Every row comes from one small tree of marks. The marks that hang from a mark follow it in brackets, in alphabetical order. Every link used is in the known rows. Which tree was each row made from?
Known rows
sonon[fovokon[bimav] koma[zeku]]: [-2.585 -1.608 -1.915  1.652  4.581  0.629  4.006  0.965 -3.400  2.786
 -2.519  2.382  0.459 -2.400  0.998  2.104 -1.919  0.324 -2.189 -3.019
 -4.425 -3.523  0.028]
bimav[fovokon[murab sonon[koma[zeku]]]]: [-1.864 -1.795 -1.537  2.875 -0.229  0.297  2.840  1.472 -4.161  1.666
  3.271 -0.958  4.115 -0.715 -2.922  3.316  0.464  0.580  1.100 -3.495
 -6.300 -0.283 -1.576]
fovokon[bimav murab sonon[koma]]: [-3.128 -0.786 -1.721  3.595 -1.212 -1.131  4.345  2.191 -4.635  1.990
  1.841  0.603  1.985  0.146 -2.602  0.361 -1.280  0.591  1.880 -3.409
 -4.047 -2.541 -1.432]
fovokon[bimav guran[fedi] sonon[koma]]: [-4.859 -2.591 -3.875  1.627 -0.782  0.256  3.819 -0.770 -1.951  1.474
 -0.167  0.492  1.129 -0.023 -3.281  1.599 -0.685 -0.343 -0.002  0.266
 -3.168  0.758 -1.480]
guran[fovokon[bimav]]: [-4.998 -0.452 -2.819  0.812  1.426 -2.613  0.965  2.200 -3.781  3.011
 -1.394  3.001 -1.055 -0.460 -0.781 -3.209 -0.624  0.103  0.744 -0.658
 -0.331 -1.554  0.038]
fovokon[guran sonon]: [-2.308  0.023 -2.797  0.541 -2.149 -1.975  2.697  1.478 -0.802  2.577
  0.154 -0.764 -0.050  2.291 -2.610  0.360  1.045 -1.412  1.154  0.169
 -2.838  0.608 -1.773]
fedi[guran[fovokon[murab sonon]]]: [-4.315 -1.211 -3.507  4.257 -0.795 -3.370  1.291  0.979 -2.632  2.127
  2.077  2.208 -1.551  1.346 -1.871 -2.259  0.396  0.836  2.078 -0.941
 -0.298  0.418 -1.915]
fedi[guran[fovokon]]: [-3.067 -1.933 -4.032  2.646  1.504 -1.911 -0.057  0.012 -0.626  1.530
 -1.473  2.470 -2.764  0.577  0.126 -2.090 -0.262  0.321  0.430  0.704
  0.821  0.176 -1.052]
sonon[fovokon koma]: [-0.465 -1.054 -1.850  2.322  1.957  0.003  3.233  0.651 -0.410  2.938
 -2.353  1.938 -0.702 -0.530  0.605 -0.047 -1.913  0.922 -0.380 -3.321
 -2.380 -3.118 -1.344]
sonon[fovokon[bimav guran]]: [-4.496 -0.659 -3.310 -1.298  1.279 -2.737  3.638  2.118 -2.239  4.407
 -0.969  2.668 -1.867 -1.404 -1.119 -1.278 -1.049 -1.044 -1.350 -0.713
 -2.183 -2.587  0.204]
fedi[guran[fovokon[bimav murab sonon]]]: [-6.612 -0.840 -3.706  3.894 -0.345 -4.035  2.607  1.488 -4.816  2.606
  2.091  2.957 -1.086  0.082 -1.827 -2.338 -0.456  0.371  1.876 -0.891
 -0.583 -0.424 -0.733]
koma[sonon[fovokon] zeku]: [ 0.290 -2.230 -2.280  1.717  3.922 -0.478  2.485  1.512 -1.421  3.199
 -2.411  2.146  0.443 -1.556  2.810  2.690 -2.026  0.713 -2.456 -3.363
 -3.665 -3.150 -0.791]
fovokon[bimav guran[fedi] murab sonon]: [-6.096 -2.080 -3.672  1.181 -1.244 -2.408  2.627  1.454 -3.614  2.491
  3.209  1.067  0.674  0.422 -4.860 -0.617 -0.710 -0.450  0.154  0.175
 -3.109 -0.118 -1.895]
sonon[koma]: [ 0.233 -1.746 -2.064  2.430  0.825  1.201  1.881  0.774 -0.777  1.091
 -1.779  0.193  0.254  0.719 -0.918  0.685 -1.088  0.340  0.705 -1.759
 -2.619 -1.821 -1.376]
fedi[guran[fovokon[sonon]]]: [-3.689 -0.554 -3.832  3.991 -0.250 -2.679  1.529 -0.293 -1.395  1.907
 -0.532  1.309 -1.370  1.868 -0.281 -1.463  0.222  0.068  1.745  0.245
  0.701  1.616 -1.557]
fedi[guran]: [-0.893 -1.593 -4.101  3.127  0.802 -0.705  1.398 -0.153  0.072  0.647
 -1.058  0.449 -1.670  1.431 -0.343 -0.194 -1.266 -0.501  0.318  0.786
 -0.321 -0.324 -0.967]
guran[fedi]: [-1.625 -2.319 -3.310  2.480  1.422  0.617 -0.108  0.158 -0.032  0.963
 -0.794  0.338  0.097  1.453 -1.120 -1.202 -1.788  0.275 -0.427  0.900
 -0.348 -0.381 -2.120]
fovokon[guran[fedi] murab]: [-3.083 -3.554 -3.522  0.460  0.398 -0.765 -0.135  1.101 -0.957  2.017
  2.553  1.563 -1.107  0.489 -3.871 -0.832 -0.555  0.130 -1.067  0.395
 -2.808 -0.505 -2.109]
bimav[fovokon[guran murab sonon]]: [-3.699 -0.820 -3.002 -0.279 -3.315 -3.109  2.740  2.720 -3.266  3.451
  4.690 -0.581  1.507  0.320 -4.769  0.249  1.439 -0.720  2.274 -1.234
 -4.333  0.296 -1.361]
sonon[fovokon[bimav guran murab] koma]: [-4.102 -2.287 -2.639 -0.218  1.123 -2.101  4.557  2.017 -3.207  4.068
  1.081  3.569 -1.393 -2.579 -2.195 -0.034 -1.176  0.581 -1.101 -3.416
 -4.970 -4.138 -0.183]
guran[fedi fovokon[bimav]]: [-6.140 -1.928 -3.489  1.644  2.177 -1.473 -0.213  0.603 -2.950  2.445
 -0.904  3.374 -0.565 -0.764 -1.272 -3.169 -1.299  0.868 -0.378  0.663
  0.545 -0.379 -0.759]
guran[fedi fovokon]: [-3.867 -2.303 -3.234  2.221  1.931 -0.682 -1.234  0.402 -0.907  2.022
 -0.981  2.434 -1.070  0.599 -1.133 -2.858 -0.656  1.224 -0.092  0.568
  0.603  0.513 -1.864]
bimav[fovokon[guran sonon]]: [-3.172 -0.196 -3.325 -0.660 -3.158 -2.329  2.911  1.526 -1.887  3.172
  1.878 -1.040  1.626  0.891 -3.949  0.505  1.392 -1.379  1.933  0.041
 -3.118  1.484 -1.049]

Write each row's tree
[-0.501 -1.961 -1.560  2.137  4.121  1.245  2.770  0.313 -1.143  2.247
 -2.439  1.331  0.135 -1.393  1.083  2.391 -1.341  0.668 -2.101 -3.037
 -4.459 -2.717 -1.020] -> sonon[fovokon koma[zeku]]
[-5.051 -1.114 -2.664 -0.813  0.919 -3.655  3.301  3.044 -3.507  4.799
  1.821  3.401 -1.999 -1.820 -2.477 -1.987 -1.092 -0.388 -1.192 -1.980
 -3.517 -3.691  0.004] -> sonon[fovokon[bimav guran murab]]
[-1.326 -1.160 -2.188  2.117 -0.112  1.063  3.117  0.696 -3.077  1.378
  0.642 -1.756  4.073 -0.189 -1.576  4.071  0.317 -0.012  1.128 -2.157
 -5.292  0.570 -1.370] -> bimav[fovokon[sonon[koma[zeku]]]]
[-3.223 -2.376 -3.088  5.385 -0.520 -1.708  2.351 -0.223 -2.422  1.421
  1.254  2.337 -0.898  0.705 -1.560 -0.245  0.157  1.371  2.064 -2.514
 -1.859  0.004 -2.079] -> fedi[guran[fovokon[murab sonon[koma]]]]
[-2.673 -0.085 -2.151  1.805 -2.706 -2.608  2.374  3.056 -3.925  2.816
  4.007 -0.719  3.068  0.776 -3.809 -0.753 -0.079 -0.021  3.089 -2.257
 -2.953 -0.508 -1.742] -> bimav[fovokon[murab sonon]]
[-3.488 -2.302 -2.611 -0.610  3.504 -0.085  4.063  0.520 -2.678  3.092
 -1.874  2.336 -0.862 -2.825 -0.486  2.767 -0.577 -0.287 -3.228 -1.916
 -5.868 -2.641  0.269] -> sonon[fovokon[bimav guran] koma[zeku]]
[-5.795 -2.760 -3.764 -0.119  1.863 -2.558  2.292  1.511 -2.840  4.027
  1.748  3.714 -1.590 -2.031 -2.712 -2.060 -1.890  0.187 -2.242 -0.764
 -2.768 -2.500 -0.772] -> sonon[fovokon[bimav guran[fedi] murab]]
[-2.389 -1.744 -2.654  1.716  1.822 -3.170  3.777  3.255 -4.095  4.511
  0.545  4.279  0.341 -2.530  1.033 -0.527 -3.129  1.146 -0.707 -4.769
 -2.889 -5.334 -0.234] -> koma[sonon[fovokon[bimav murab]]]
[-4.918 -1.824 -2.604  3.617 -0.287 -2.195 -0.189  1.310 -2.731  2.478
  2.193  1.901  0.239  1.244 -2.896 -2.942 -0.364  1.337  1.335 -1.190
 -0.533  0.696 -2.799] -> guran[fedi fovokon[murab sonon]]
[-4.004 -0.089 -1.801  2.897 -1.250 -3.458  1.156  2.907 -3.519  3.064
  2.081  1.412 -0.192  1.392 -2.359 -2.995  0.424  0.705  2.502 -2.338
 -1.610 -0.592 -2.065] -> guran[fovokon[murab sonon]]
[-3.176 -1.291 -1.259  3.392  1.063  0.228  3.753  1.796 -5.472  1.407
  1.674  0.172  2.790 -0.371 -2.114  2.909 -0.677  0.154  0.285 -2.935
 -5.874 -2.158 -1.218] -> fovokon[bimav murab sonon[koma[zeku]]]
[-6.672 -0.693 -3.526  2.680  0.346 -2.130  1.290  0.551 -3.587  2.638
 -0.252  2.074  0.629  0.422 -1.788 -2.745 -0.964  0.563  0.867  0.455
  0.433  0.920 -1.524] -> guran[fedi fovokon[bimav sonon]]
[-0.891 -2.288 -1.179  2.537  3.958  0.542  2.571  1.475 -2.567  2.659
  0.270  2.260  0.015 -1.498 -0.327  1.722 -1.253  1.391 -2.101 -4.429
 -5.391 -3.758 -1.316] -> sonon[fovokon[murab] koma[zeku]]
[-3.663 -3.453 -4.060 -0.782 -0.693 -1.007  0.084  1.090 -1.930  2.539
  3.990  0.922  0.833 -1.373 -5.013 -0.674 -0.015  0.146 -0.169  0.408
 -3.094  0.478 -1.478] -> bimav[fovokon[guran[fedi] murab]]
[-4.059  0.213 -2.063  2.674 -1.121 -2.795  3.330  3.466 -5.088  2.727
  2.369  0.621  1.726  0.795 -2.794 -1.327 -1.101 -0.351  2.088 -2.078
 -2.722 -2.345 -1.187] -> fovokon[bimav murab sonon]
[-7.057 -1.438 -2.871  3.220 -0.071 -2.960  1.020  1.737 -4.948  2.997
  2.253  3.034  0.716 -0.226 -3.094 -3.311 -1.165  1.125  1.168 -0.895
 -0.553 -0.276 -1.689] -> guran[fedi fovokon[bimav murab sonon]]
[-2.885 -2.045 -2.695  0.675 -3.140 -1.505  3.495  1.525 -2.935  2.711
  3.988 -0.274  2.009 -0.383 -4.917  1.922  1.291  0.070  2.233 -2.593
 -5.799 -0.025 -1.637] -> bimav[fovokon[guran murab sonon[koma]]]
[-1.680 -3.741 -4.298  0.893  1.885 -1.190  2.158 -0.149  0.742  3.658
 -1.651  3.269 -0.936 -1.080  0.405  1.061 -2.079  0.601 -2.473 -1.273
 -2.077 -1.270 -1.369] -> koma[sonon[fovokon[guran[fedi]]]]
[-2.755 -1.944 -3.189 -1.591 -1.684 -2.305  0.933  2.733 -2.585  3.281
  3.880  0.584  0.434 -1.043 -4.304 -0.724  0.912 -0.538  0.888 -0.878
 -4.046 -0.812 -0.807] -> bimav[fovokon[guran murab]]
[-2.915 -1.940 -3.659 -0.876  1.465 -3.060  4.191  1.934 -2.252  4.819
 -1.592  3.701 -0.980 -2.365  1.085  0.767 -1.536 -0.052 -1.630 -2.235
 -2.966 -3.413  0.443] -> koma[sonon[fovokon[bimav guran]]]
[-3.506 -2.421 -3.177 -0.244  1.113 -3.781  4.093  3.100 -3.443  4.911
  1.031  4.417 -0.957 -2.861 -0.383 -0.082 -1.715  0.463 -1.502 -3.701
 -4.236 -4.366 -0.038] -> koma[sonon[fovokon[bimav guran murab]]]
[-3.547 -1.704 -3.106 -0.534  1.480 -1.383  4.482  1.017 -1.997  3.630
 -1.752  2.750 -1.553 -2.025 -0.838  0.508 -1.057  0.148 -1.400 -2.234
 -3.960 -2.829  0.162] -> sonon[fovokon[bimav guran] koma]
[-0.800 -2.828 -3.010 -0.228  3.147 -0.966  2.656  1.151 -0.740  3.825
 -1.716  2.360 -0.772 -1.694  1.570  3.179 -0.546  0.008 -3.436 -2.372
 -5.167 -2.313 -0.452] -> koma[sonon[fovokon[guran]] zeku]
[-3.589 -2.306 -3.520  3.120  0.958 -2.703  0.001  1.008 -1.973  2.066
  1.438  3.273 -2.633  0.014 -1.206 -2.733 -0.209  0.869  0.732 -0.833
 -0.176 -0.837 -1.326] -> fedi[guran[fovokon[murab]]]
[-4.269 -1.649 -2.785 -0.851 -0.183 -2.624  2.073  3.107 -3.772  2.881
  2.274  1.997 -0.890 -0.855 -3.463 -1.065 -0.219 -0.674 -0.088 -0.792
 -3.980 -2.420 -0.323] -> fovokon[bimav guran murab]
[-1.946 -1.831 -2.477  1.359  4.376 -1.021  3.609  1.999 -3.464  3.571
 -2.460  2.560  1.087 -2.628  2.757  2.213 -2.345  0.252 -2.500 -3.174
 -3.929 -3.969  0.473] -> koma[sonon[fovokon[bimav]] zeku]
[-5.152 -0.431 -2.750  0.315 -2.201 -3.543  3.683  2.960 -4.330  3.384
  2.973  0.735  0.382  0.480 -4.247 -0.647  0.223 -1.075  1.101 -0.854
 -4.195 -1.379 -0.920] -> fovokon[bimav guran murab sonon]
[-6.085  0.073 -1.970  2.456 -0.789 -4.104  2.027  3.355 -5.677  3.510
  2.188  2.381  0.345 -0.038 -2.390 -3.350 -0.070  0.556  2.240 -2.189
 -1.599 -1.511 -1.016] -> guran[fovokon[bimav murab sonon]]
[-2.143 -1.766 -2.104  1.817 -2.209 -0.985  3.465  1.543 -1.972  2.167
  2.345  0.041  0.330  1.031 -3.935  1.585  0.706 -0.077  1.482 -2.507
 -5.568 -0.848 -2.042] -> fovokon[guran murab sonon[koma]]
[-3.318 -1.520 -3.572  1.447 -1.300 -0.852  1.512  0.056 -0.234  1.852
  0.395 -0.346  0.077  1.980 -3.109  0.143  0.076 -0.718  0.204  1.534
 -1.948  1.755 -2.544] -> fovokon[guran[fedi] sonon]
[-1.293 -3.764 -2.566  0.046  2.796 -1.666  2.581  2.230 -1.935  4.069
  0.849  2.811 -0.636 -2.230  0.213  2.566 -0.649  0.518 -3.107 -3.873
 -6.385 -3.382 -0.693] -> koma[sonon[fovokon[guran murab]] zeku]
[-2.986 -1.398 -1.761  2.061  2.016 -1.565  4.170  2.430 -3.808  3.423
  0.554  3.339 -0.134 -2.289 -0.716 -0.862 -2.674  1.250 -0.373 -4.508
 -3.564 -4.848 -0.374] -> sonon[fovokon[bimav murab] koma]
[-1.009 -1.753 -1.445  2.655  1.826 -0.738  3.124  1.801 -1.832  3.009
  0.419  2.516 -0.618 -0.852 -0.638 -0.412 -1.910  1.477 -0.259 -4.591
 -3.367 -4.159 -1.552] -> sonon[fovokon[murab] koma]
[-5.136 -1.641 -4.386  2.173  1.930 -2.707  1.096  0.189 -2.821  1.866
 -1.356  3.369 -2.227 -0.643 -0.227 -2.396 -0.687  0.042  0.306  0.974
  0.666 -0.462  0.216] -> fedi[guran[fovokon[bimav]]]
[-1.622 -1.953 -2.829  0.176  1.094 -0.536  3.397  0.568  0.192  3.191
 -1.755  2.207 -2.132 -0.951 -0.847  0.627 -0.528  0.186 -1.161 -2.407
 -3.702 -2.006 -0.901] -> sonon[fovokon[guran] koma]
